Known rows, with every step that occurs:
bofugur, fovi, gemor: [ 0.46 -0.06  1.41 -3.04  1.00 -0.89  1.11 -3.91 -1.00 -0.11  1.64  1.41
 -0.17  1.52  2.50 -0.77  0.18  0.40  0.58  0.52  0.92 -0.48  0.30  0.49
 -0.35]
gemor, gekuf, bofugur: [ 0.95  0.53 -2.32  1.17 -3.92 -1.02 -1.93  0.96  0.06 -0.53 -1.26 -1.64
  0.63 -1.35  1.01  0.78 -0.90 -2.03  1.02 -1.66  2.52  1.70  0.52  0.72
 -1.03]
terikub, gemor, fovi, bofugur, mife: [ 0.09  0.18 -0.50  1.33  1.12 -1.11  1.99  2.57 -0.95  0.91  2.30  3.54
  0.41 -2.09  2.04 -1.52  0.73 -1.13  0.92 -1.32  3.23  0.13 -0.65  0.71
 -2.00]
terikub, bofugur, mabu, gemor, fovi: [ 0.46 -1.95 -7.48 -1.33  2.57 -1.58  4.84  2.03  0.67 -0.98  2.10  0.60
 -0.03 -1.69  3.84 -0.62  0.77 -2.98  0.26  0.44  3.65  0.13 -0.36  1.27
 -2.21]
mife, gemor: [ 0.44 -1.48 -0.33 -0.30  0.33 -1.54 -0.34  1.73 -1.52 -0.32 -0.42 -0.36
 -0.02 -2.19  2.11 -0.70  1.69 -0.40 -0.08  1.22  1.88 -0.94  1.02  0.43
 -0.73]
gemor, gekuf, bofugur, fovi: [ 0.81  0.36  0.19  0.04 -3.59 -0.79  0.07  0.77  0.00  0.19  0.78 -0.18
  0.83 -0.75  0.93  1.43 -0.26 -2.17  1.63 -1.71  2.45  1.59  0.20  1.25
 -1.00]
bofugur, mabu: [ 0.78 -0.69 -3.42 -1.37  1.40 -1.28  0.63 -0.11  1.26 -0.87  1.05  1.02
  0.14  0.15  1.82  0.32  0.71 -0.80 -1.06  0.89  1.09 -0.81  0.57  0.70
 -0.71]
bofugur, fovi: [ 0.45 -0.66  1.73 -2.12  0.95 -0.80  1.32 -0.31 -0.08 -0.24  1.10  1.18
  0.48 -0.40  0.98  1.09  0.00 -0.47  0.22 -0.24  0.65 -0.12  0.56  1.28
 -0.20]
gemor, terikub, bofugur: [ 0.17 -0.30 -5.00  3.10  1.61 -0.28  0.14  0.86  0.34 -2.05 -0.74 -0.35
  0.37 -2.06  0.85  0.75 -0.23 -1.62 -0.69 -1.19  1.30  1.28  0.48  1.12
 -1.24]
gemor, mife: [ 0.02  0.06 -0.63 -0.36  3.89 -0.79 -0.08  0.28  0.27 -1.20 -0.27 -0.76
  0.83 -1.50  0.85 -0.05 -0.20 -1.54  0.01 -0.57  0.01  1.83  0.90  0.44
 -1.15]
terikub, gemor, mabu: [ 0.98 -0.29  0.00  1.82  1.93 -1.46  0.77  1.67 -1.12  0.92 -1.56  0.66
 -0.47 -4.52  2.63 -0.61 -0.37 -1.89 -0.50  0.03 -2.34  0.39  0.88 -0.29
 -1.86]
fovi, gemor, gekuf, bofugur, terikub: [-0.10  1.99 -6.15 -0.04 -3.34 -1.72 -1.84 -3.01 -2.37 -0.62  0.04 -0.92
 -0.33  1.33  1.92 -1.50  0.97 -1.28  0.49  0.00  2.49  2.24 -0.20  0.22
 -1.43]
gemor, fovi, bofugur, gekuf: [ 0.85 -0.50 -0.75 -0.23  0.52 -1.11  1.47  0.60  2.53  0.09  2.25  0.36
  0.38  1.22  1.09  0.20  0.48 -0.96  0.59 -0.77  2.66  1.61 -0.62  1.43
 -0.57]
mabu, bofugur, terikub, gemor, fovi: [-0.67  0.50 -5.44 -3.50  5.49 -1.81  4.47  2.23 -2.02  0.67  0.31 -0.10
 -0.21 -2.52  1.78  0.03  1.26 -2.72 -0.01 -0.11  2.08  1.34 -0.70  1.21
 -1.86]
gekuf, bofugur, mife: [-0.09 -0.72 -3.65 -1.90 -2.30 -1.44 -2.08  1.16  0.41 -1.30  1.41  2.93
  1.02 -0.44  0.84 -0.15  0.35 -1.07  0.98 -1.44  2.10 -0.51  0.54  0.73
 -1.36]
gekuf, bofugur: [ 0.90 -1.21 -2.80 -1.58 -2.70 -1.74 -2.10  0.87  0.25 -1.43 -0.55 -0.67
  0.79 -0.98  0.94  0.45 -0.99 -0.75  0.71 -1.14  1.48 -0.69  0.63  0.83
 -0.94]
mife, gemor, gekuf: [ 0.51  0.30  0.20  2.46 -0.85 -0.88 -0.15  1.76 -1.72  0.53 -1.04 -1.33
 -0.08 -2.51  2.07 -0.27  1.82 -1.69  0.20  0.66  2.82  1.30  0.84  0.26
 -0.91]
mife, gemor, mabu: [ 0.72 -2.10 -0.23  0.75  1.64 -1.65  1.04  1.84 -2.13 -0.58 -0.61  0.22
 -0.08 -2.76  2.87 -1.28  1.78 -1.90 -0.37  1.65 -1.23  0.28  1.21  0.39
 -1.70]
mife, gemor, fovi: [ 0.51 -1.50 -0.59 -2.77  1.60 -1.22  2.70  1.67 -1.55 -0.25  0.50 -0.77
  0.33 -1.73  2.49  0.07  1.51 -1.57  0.76  1.32  3.17  0.79  0.65  1.32
 -1.07]
terikub, bofugur, fovi, gemor: [ 0.58 -0.50 -2.57 -1.92  1.46 -1.27  1.25 -2.72 -0.84 -0.72  1.48  1.50
  0.06  0.68  2.65 -0.63  0.19  0.00  0.44 -1.02  1.50 -1.27 -0.33  0.78
 -0.90]
bofugur, mife, gemor: [-0.56 -0.96 -1.09 -0.67  0.81 -1.29 -0.36  2.05 -1.44 -0.23  1.55  3.28
  0.26 -1.66  1.99 -1.21  3.02 -0.74  0.13  0.99  2.51 -0.86  0.81  0.31
 -1.17]
mife, gemor, mabu, bofugur: [ 0.46 -2.71 -1.78 -0.80  4.78 -2.01  2.81  2.88 -2.04 -0.99 -0.49 -0.06
  0.16 -2.60  3.07 -1.59  1.99 -2.81 -0.10  0.89 -0.93 -0.11  0.47  0.76
 -2.32]
terikub, gemor: [ 0.71  0.40 -0.14  0.80  0.67 -1.33 -0.67  1.56 -0.59  1.22 -1.40  0.10
 -0.46 -4.00  1.75 -0.05 -0.47 -0.42 -0.10 -0.37  0.76 -0.87  0.76 -0.20
 -0.89]
fovi, gemor, gekuf, bofugur, mife: [-0.04  1.70 -3.45 -0.05 -3.41 -1.04 -2.07 -2.34 -0.81 -0.29  1.25  2.27
  0.20  1.15  2.41 -1.67  0.64 -1.36  1.59 -1.15  3.41  1.54  0.11 -0.15
 -1.77]
mabu, gemor, gekuf: [ 0.35  0.61 -0.05  3.38 -1.08 -0.68  0.47  1.14 -1.00  0.30 -1.00 -1.24
 -0.39 -2.98  2.53 -0.97 -0.23 -2.26  0.49  0.38  2.26  2.34  0.81 -0.09
 -0.92]
mabu, bofugur: [ 0.37 -1.00 -2.24 -2.39  3.75 -1.46  1.08  1.00  0.07 -1.27 -0.77 -0.54
  0.49 -0.89  1.17  0.20 -0.38 -1.25 -0.16 -0.95  0.94 -0.44  0.22  1.03
 -0.78]
terikub, gemor, fovi: [ 0.75  0.32 -0.39 -1.67  1.81 -0.98  2.48  1.54 -0.63  1.25 -0.52 -0.33
 -0.12 -3.47  2.17  0.71 -0.62 -1.59  0.69 -0.35  2.12  0.91  0.35  0.65
 -1.22]
gekuf, bofugur, terikub: [-0.11 -0.42 -6.23 -1.94 -2.23 -2.11 -1.89  0.47 -1.20 -1.69  0.12 -0.28
  0.39 -0.14  0.35  0.03  0.74 -0.99 -0.14 -0.20  1.17  0.15  0.28  1.09
 -0.95]
fovi, gemor, mife: [ 0.06  0.67 -0.99 -1.22  3.93 -1.05 -0.35 -3.23 -0.67 -1.00  0.21 -0.56
  0.17  0.41  2.40 -1.88 -0.03 -0.57  0.40  0.17  0.27  1.60  0.69 -0.27
 -1.41]

Rows:
[ 1.20 -1.38 -2.91 -0.61  1.50 -1.24  3.25  0.62  0.88 -1.25  2.71  0.81
  0.70  1.42  2.06 -0.65  0.56 -1.12 -0.24  0.29  2.99  0.19 -0.61  1.75
 -1.43] | gemor, fovi, bofugur, mabu
[ 0.67 -1.16 -2.16 -1.07  1.45 -1.09  1.46  0.92  0.15 -0.86  0.96  1.21
  0.60 -1.12  1.10  1.27  0.05 -0.90  0.02 -1.78  1.25 -1.00 -0.08  1.58
 -0.73] | terikub, bofugur, fovi
[-0.11  0.69  1.12  0.02  1.51  0.13  1.79 -4.10 -0.91 -0.50  1.86  1.25
 -0.31  1.10  2.22 -0.63  0.36 -0.53  0.37  1.11  0.95  1.73  0.47  0.67
 -0.87] | bofugur, fovi, gemor, terikub
[ 0.00  0.79 -0.05  1.38  3.93 -1.04 -0.10  1.99 -0.33  0.95 -0.80 -0.37
  0.03 -4.46  1.64 -0.54 -0.12 -1.63  0.34 -0.81  0.08  1.05  0.74 -0.50
 -1.79] | terikub, gemor, mife
[-0.34 -1.74 -3.23 -1.31 -2.47 -1.92 -1.80  2.98 -1.13 -0.66  1.88  2.83
  0.76 -1.61  1.95 -1.34  2.58 -1.16  1.27  0.02  3.27 -1.49  0.60  0.53
 -1.83] | gekuf, bofugur, mife, gemor
[ 0.28 -1.05 -2.68 -1.60  4.84 -1.62  2.07  0.96  2.50 -0.16  0.45  0.93
 -0.01 -0.52  1.73  0.30  0.94 -3.06 -0.35 -0.53 -1.98  1.58 -0.01  0.62
 -1.60] | gemor, mabu, bofugur, gekuf
[-0.88 -1.59 -2.97 -4.62  5.09 -1.31  4.51  2.95 -1.42 -0.52  2.53  2.62
  0.81 -0.97  2.61 -0.81  2.95 -2.84  1.22  0.29  4.10  0.55 -0.20  1.52
 -2.18] | mabu, bofugur, mife, gemor, fovi
[-0.88 -1.59 -2.65 -2.20  3.83 -1.67  1.40  3.05 -1.35 -0.56  1.69  2.95
  0.43 -1.59  2.15 -1.55  3.16 -1.71  0.41  0.20  2.71 -1.28  0.17  0.67
 -1.81] | mabu, bofugur, mife, gemor
[-0.40 -1.54 -5.30 -2.00  2.37 -1.25  2.93  3.12 -1.19 -0.81  2.30  2.86
  0.81 -1.92  2.50 -0.34  2.91 -2.32  0.85 -0.54  4.46  0.03 -0.03  1.48
 -2.17] | terikub, bofugur, mife, gemor, fovi
[-0.12  0.37 -5.44  3.01  1.45 -0.35 -0.30  0.78  3.31 -0.62  0.66  0.46
 -0.15 -1.18  0.64  1.50  0.95 -1.93 -0.58 -1.14  1.34  1.90  0.10  0.83
 -1.03] | gemor, terikub, bofugur, gekuf
[ 0.53 -0.38 -5.15  0.03  0.86 -1.42 -1.09  1.02  3.24 -0.23  0.41  0.62
 -0.03 -0.86  0.88  1.40  0.68 -1.03 -0.37 -1.84  1.38 -0.18 -0.11  0.67
 -0.50] | terikub, bofugur, gekuf
[ 0.10 -0.59 -0.24 -4.48  4.11 -1.42  3.01 -2.86 -1.02 -0.44  1.72  1.18
  0.04  1.66  2.68 -1.09  0.36 -0.62  0.79 -0.15  1.16 -0.74 -0.46  0.81
 -0.98] | mabu, bofugur, fovi, gemor
[ 1.14 -1.03 -0.21 -0.13  0.73 -1.08  1.98  0.64 -0.46 -1.25  0.85 -0.44
  0.88  0.30  1.31 -0.49 -0.75 -0.70  0.46 -0.83  2.59  0.98 -0.25  1.75
 -0.85] | gemor, fovi, bofugur
[-0.42 -0.95 -3.65  0.99  0.71 -1.75  3.21  1.39 -2.74 -1.16  2.09 -0.09
 -0.08 -0.65  2.29 -2.70  1.26 -1.57  0.19  1.20  2.87  1.79 -0.69  1.43
 -1.51] | mabu, gemor, fovi, bofugur, terikub
[ 0.02  0.94 -1.39  1.14  1.22 -0.18 -0.22 -3.90 -0.84 -1.27 -0.14 -0.20
 -0.50  0.50  2.21 -1.28 -0.11 -0.31 -0.24  1.20  0.99  1.84  0.89  0.04
 -0.93] | fovi, gemor, terikub
[ 0.17 -0.52 -0.81  2.03 -0.03 -1.25 -1.26  1.01 -0.30 -1.31  2.01  3.54
  0.81  0.31  0.82 -1.77  0.82  0.17 -0.13 -1.08  1.80 -0.77 -0.08  0.76
 -0.98] | fovi, bofugur, mife
[ 0.00  0.56 -3.58  1.49  2.43 -1.83  0.95  1.31 -2.60  0.61 -0.83  1.13
 -0.81 -3.75  1.95 -1.03  1.39 -1.95 -1.32  0.97 -2.67  1.19  0.49 -0.04
 -1.99] | bofugur, terikub, gemor, mabu
[ 0.75  2.01 -0.56  0.95 -0.56 -0.72 -0.72 -3.65 -1.15  0.11 -0.99 -0.97
 -0.41  0.54  2.55 -0.97 -0.30 -0.65  0.29  0.07  1.98  1.96  0.56 -0.25
 -0.68] | fovi, gemor, gekuf
[-0.81  0.17 -2.15  0.64  2.63 -1.07  1.62  3.16 -1.58  0.26  1.07  2.05
  0.38 -1.77  2.18 -1.17  3.33 -2.92  0.65 -0.34  3.72  1.16  0.01  0.55
 -2.01] | mabu, bofugur, mife, gemor, gekuf
[-0.26  0.27 -5.43  1.46 -3.69 -1.90 -1.36  2.46 -2.97 -0.17 -0.02 -1.25
  0.05 -1.74  1.44 -0.80  3.11 -2.37  0.47  0.69  3.36  1.51  0.19  0.74
 -1.63] | mife, gemor, gekuf, bofugur, terikub
[-0.41 -1.15 -2.93 -1.78  5.38 -1.30  2.55  1.32 -0.35 -1.55  1.04  3.70
  0.75 -0.86  1.78 -1.04  1.03 -3.03 -0.23 -0.69 -1.59  1.00  0.18  0.88
 -2.34] | gemor, mabu, bofugur, mife
[-0.29 -1.48 -7.19  1.65  4.68 -1.52  2.26  2.65  0.97 -1.42  1.91  0.46
  0.12 -2.73  3.28 -1.87  1.37 -3.06 -0.19 -0.01  1.60  0.28  0.00  0.19
 -2.78] | terikub, bofugur, mabu, gemor, mife
[ 0.33 -1.46 -3.30  0.05  0.95 -1.47  1.55  0.94  0.44 -0.53  1.47  0.97
 -0.50 -1.52  3.42 -1.45  0.91 -1.42 -0.48  1.97  1.65 -0.79  0.56  0.04
 -1.28] | bofugur, mabu, gemor
[-0.77 -0.98 -0.65  5.59  0.20 -0.47 -0.08  2.67 -1.73 -1.16  2.72  3.32
  0.41 -1.17  1.61 -2.85  3.32 -0.91  0.08  0.87  2.98  0.48  0.11  0.75
 -1.93] | fovi, bofugur, mife, gemor, terikub
[-0.81  0.83 -5.66  0.38  1.11 -2.06 -1.29  2.68 -1.46  0.19  0.19 -0.36
  0.11 -3.72  1.02 -1.00  1.19 -2.23  0.51 -0.78  0.69  1.13  0.10  0.05
 -2.52] | gekuf, bofugur, terikub, gemor, mife
[-0.01  1.36 -5.75  0.80 -3.36 -1.50 -1.66  0.53 -1.44 -0.83 -0.45 -1.12
  0.30 -0.52  0.33  0.39  0.81 -2.17  0.16 -0.75  2.19  2.49  0.09  0.94
 -1.15] | gemor, gekuf, bofugur, terikub
[ 0.91 -1.54 -5.38 -2.02 -1.80 -1.85 -0.74  0.88  1.51 -1.31  1.28  0.60
  0.53  0.16  1.79  0.31  0.19 -1.24  0.07 -0.11  1.95 -1.40  0.35  0.92
 -1.42] | gekuf, bofugur, mabu
[-0.57 -0.43 -5.32  4.45  0.92 -0.59  0.66  1.96  2.48 -0.28  1.14  0.46
 -0.78 -2.87  2.12 -0.37  1.23 -2.58  0.07 -0.06  1.95  1.96 -0.01  0.14
 -1.55] | mabu, gemor, terikub, bofugur, gekuf
[ 0.43 -1.88  0.36 -2.57  5.30 -1.21  4.48  0.90 -0.60 -0.81  1.06  1.45
  0.67 -0.76  1.89  0.14  0.23 -2.90  0.14 -0.58 -2.21  0.81  0.02  1.55
 -1.74] | gemor, mabu, bofugur, fovi
[-0.43 -1.50 -5.06  0.42  1.18 -1.69 -0.32  3.21 -1.18 -0.93  1.41  3.30
  0.45 -2.44  2.10 -1.18  3.11 -1.13  0.03 -0.60  3.07 -1.75  0.24  0.64
 -1.77] | terikub, bofugur, mife, gemor
[-0.15  0.35 -5.94 -2.75 -0.90 -1.94  1.27  2.14 -1.80  0.54  0.52 -0.22
 -0.02 -2.64  1.49  0.18  0.70 -2.21  0.93 -0.34  2.60  1.10 -0.24  1.11
 -1.92] | gekuf, bofugur, terikub, gemor, fovi
[ 0.01 -0.10 -0.99 -0.61 -1.68 -0.43  0.40 -3.14 -0.68 -0.98  2.19  0.94
  0.24  1.16  2.19 -0.74  0.02 -0.93  1.51  0.18  1.76  1.14  0.24  0.86
 -1.53] | gekuf, bofugur, fovi, gemor, terikub
[-0.38 -0.96 -3.19  0.69  4.22 -1.15  2.16  1.41  0.66 -0.77  2.04  0.42
 -0.07 -2.03  3.28 -1.99  1.32 -2.72  0.01  1.53  0.94  1.20  0.55 -0.18
 -2.28] | bofugur, mabu, gemor, mife
[ 0.23 -0.57 -7.63  2.70  2.36 -0.49  1.49  0.85  1.64 -1.95  1.09  0.90
  0.14 -0.95  1.62  0.62  0.97 -2.13 -1.41 -0.11  1.70  0.47  0.12  1.17
 -1.83] | gemor, terikub, bofugur, mabu
[ 0.57 -0.88 -1.61  0.34  5.07 -1.82  2.54  2.77 -1.07  0.51 -1.47  0.47
 -0.20 -4.37  2.74 -0.93 -0.12 -2.80 -0.24 -0.72 -2.08  0.07  0.09  0.06
 -2.44] | terikub, gemor, mabu, bofugur
[-0.42 -0.70 -0.46  1.15  3.45 -1.04  0.80  1.42 -0.56 -0.78  0.15 -0.84
  0.23 -3.17  2.51 -1.81  0.05 -2.21  0.57  0.48  0.58  1.87  0.99 -0.16
 -1.72] | mabu, gemor, mife
[-0.54 -1.01 -1.37 -3.11  1.93 -1.00  2.74  1.91 -1.38 -0.18  2.50  2.83
  0.56 -1.08  2.38 -0.53  2.78 -1.87  0.92  1.00  3.86  0.91  0.58  1.18
 -1.54] | bofugur, mife, gemor, fovi
[-0.27 -1.59 -2.12  2.62  1.69 -0.38  2.45  2.61 -1.34 -0.69  1.69  1.00
  0.20 -2.70  1.85  0.22  2.54 -1.95  0.27  0.20  2.42  0.26  0.14  1.55
 -1.68] | mife, gemor, terikub, bofugur, fovi
[ 0.69 -0.77 -0.79 -3.63 -2.24 -1.62 -0.28 -2.84 -0.79 -0.55  1.88  0.96
  0.26  1.48  2.44 -0.88 -0.29 -0.06  1.66 -0.45  1.71 -0.96  0.10  0.72
 -1.05] | gekuf, bofugur, fovi, gemor
[-0.02  1.78 -2.52  2.55 -3.43 -1.08 -1.86  2.94 -0.39  1.67  0.25  2.41
  0.17 -3.64  1.70 -0.19  0.60 -2.39  1.42 -2.14  3.17  0.90  0.18 -0.26
 -2.23] | terikub, gemor, gekuf, bofugur, mife
[ 0.53 -2.21 -5.66 -3.11 -1.20 -1.76  3.35  1.92  0.73 -0.82  2.67  0.14
  0.25 -0.94  3.72 -0.74  0.31 -3.03  1.47  1.04  3.87  0.42 -0.01  1.13
 -2.36] | gekuf, bofugur, mabu, gemor, fovi
